Each row comes from the steps of one walk. Every step used is in the known rows, and no mark comes twice. Write the walk behind each row, first mark first.
Known rows
d/h/v/m: [  3  -7  13  -7   6  26   4   4 -11   0   0  -2  -5   8  -7  -4   7   7
  -5  12  22  14   2]
h/m: [  0 -10   1  -8   1  25   3   4  -1   2   0  -4  -4   6  -7   0  -3   4
   2   3  20   5  -3]
m/t/h/d: [ -1  -3   5  13  -1  30  -1   9   0   0   9  -6  -3   3   0   6 -17   0
   3   6 -17  21   0]
d/h/v/l/m/t: [  3  -9   9   1   2  42   7  11   6  11  -1  -9   4  13  18  -1  -3   5
  -7   6 -30  11  -4]
m/t: [  1  -9   4  -9   2  32   5   9   3   2   3  -9  -7   4  -3   1 -15   0
   1   1 -16  -1  -3]
m/h/v: [ -4  -9   3  15   4  17   2  -7  -6   7  -2  -3 -15  11  -6  -2   5   8
  -3   7   3   8  -1]
w/d/h/m: [  2 -10  11  -9  -2  30   3   2 -15  -1  -1  -6  -6  16  -1   2  -4   0
   4   2  22   6  -4]
v/l/d/h: [  3 -10   7  -9   6   7   3  13   7   5  -7  -1   5   9   3   3  18   7
   4  -8  -8   9  -5]
d/h/v/l/m: [  2  -5   7   4   3  22   2   6   3  10  -6  -4   5  12  15  -1  11   8
  -9   2 -16  11  -3]
l/m: [ -2  -1   1  -1   3  26  -2   4   1   7   2 -10   2   4  10   0   4   6
  -9  -2 -13  -1  -5]
d/h: [  5  -8  11 -15   4  10   1   3  -5   2   0  -7  -6   7  -5   2   1   5
   2  -1  -8   7   2]
k/d/h/v/m/t: [  4  -9  19   1  -3  44   9  10 -19  -5   2   3 -10  14   7   4  -8   4
  -5  14   3  15  -3]
l/d/h/m: [  6 -13   8  -9   4  28   3   5  -6   3   6  -6   6   9  -6   1  16   8
   6   1  15  14  -4]
w/d: [ -1  -4   4   5  -1  16   1   0  -8  -1  -3  -6 -10   8   1   1  -1  -1
  -2  -4   7  -7  -7]
k/d: [  0  -5   7   8  -3  10   1   3 -10  -3  -2   4 -11   7  10   7  -1   4
  -3  -2  -6   0  -6]
w/d/h/v/l/m: [  0  -4  10  13  -1  26   2   3  -5   7  -8  -5   2  18  22  -1  10   3
 -10   0  -7   4  -9]
t/h: [-3 -3  1  3  4 17 -6  4 -2  2 -1 -6 -8  4 -5  3 -4  3 -8  2 -5 14  0]
v/h/m/t: [  1  -9   3 -13   2  55   8  14   2   0   4 -11  -6   2  -9  -2 -10   2
   6  21   5  11  -4]
k/d/h/v/l/m: [  1  -4  12  17  -3  22   2   5  -6   5  -7   6   0  17  29   6  11   8
 -11   2 -19  12  -7]
k/d/h: [  4  -7  16  -2  -2  10   1   4 -14  -3  -2   3 -11  11   9   8   0   5
   0  -1 -11   8  -1]

Which walk is each row?
[ 6 -9 12  4  5 13  3 -4 -9  3  3 -4 -7  8 -5 -2  8  5 -4  7 -4 11  2]  d/h/v
[  2  -8  16  -2  -1  50   9   7 -18  -3   2  -7  -9  15   0  -4  -7  -1
  -3  13  15   7  -5]  w/d/h/v/m/t
[  4 -11   9   1   4   8   5   6   4   5  -9   1  -5  11   2  -1   7   6
  -1   3  -5  11   0]  d/h/v/l
[ -6  -3   4 -11   3  49   0  17  -3   0   1  -9  -6   6  -5   2 -20   1
  -6  10   5  19  -1]  v/m/t/h
[  3  -9  14  13  -2   5   4   6  -7   0 -11  10  -9  15  16   6   7   6
  -3   2  -7  12  -4]  k/d/h/v/l
[ -5  -2   6   2   0  42   1  16  -2  -3   5  -4   0   4  -4   4 -18   1
   2  12  11  25  -1]  v/m/t/h/d
[  4  -8  12   2   7  28   5   4 -11   0   4  -3   5   7  -7  -4  27   8
  -4   8  23  15  -3]  l/d/h/v/m
[  6  -8  16  16  -2  13   3  -4 -19  -3   1   6 -11  12   9   5   8   6
  -6   6  -7  11  -2]  k/d/h/v
[ -2  -9   0  24   5  37   2  11   8   8  -1  -2   2   8   4   2   7   2
  -7   4 -12  19  -9]  m/t/h/v/l/d
[-10  -6   4 -14   3  27   2   9  -4   3  -8  -3 -13  10  -8   0  -6   8
   1   6  24   9  -1]  v/m/h
[ -1  -6   2  -9   4  35   3   9   1  -2   0  -6  -5   2 -11  -2   4   6
   4  18  20  10  -3]  v/h/m
[ 6 -9 10 -5  6 14  1  4 -5  2  5 -6  2  6 -4  2 20  6  3 -4 -7  8 -3]  l/d/h
[  1 -10   0  21   6  11   5   5   9   6  -6   3   6   5   3  -2  25   6
  -3  -3   3   4 -10]  h/v/l/d
[ -1  -7   1  10   1  42   6  10  11  10  -2  -7   5   8  17  -1  -3   3
  -9   3 -23   3  -9]  h/v/l/m/t
[ -3  -5   3   0   3  37  -1  10   0   3   4 -11  -9   5  -4   4 -18  -1
  -5   5 -19  14  -1]  m/t/h
[ -2  -6   5 -20   3  42   7  17   0   0  -1  -7  -5   4  -6  -1 -16   1
   0   6   9   3  -3]  v/m/t
[  3 -17   6 -16   2  42   9  19   8   6  -3  -6   7  13   2   3   1   4
  11   1   0  14  -8]  v/l/d/h/m/t
[ -1  -6   4  18   4  41   1   2  -5   4   6  -8  -9   6  -4   1 -10   0
 -11  11 -14  17  -2]  m/t/h/v
[-2 -5  4  4  4 25  4  4 -6  0 -2 -1 -5  4 -7 -5  7  6 -7 10 29  6 -3]  h/v/m
[  1 -13   2 -13   1  45   7   8   1   3   3  -8  -5   6  -5   1 -19   1
   4   7   6   6  -4]  h/m/t
[ -7  -1   3  13  -2  23  -1   1  -2   7   3  -7   0   8  11   4   0   9
   2   2 -12  12  -3]  l/m/h/d
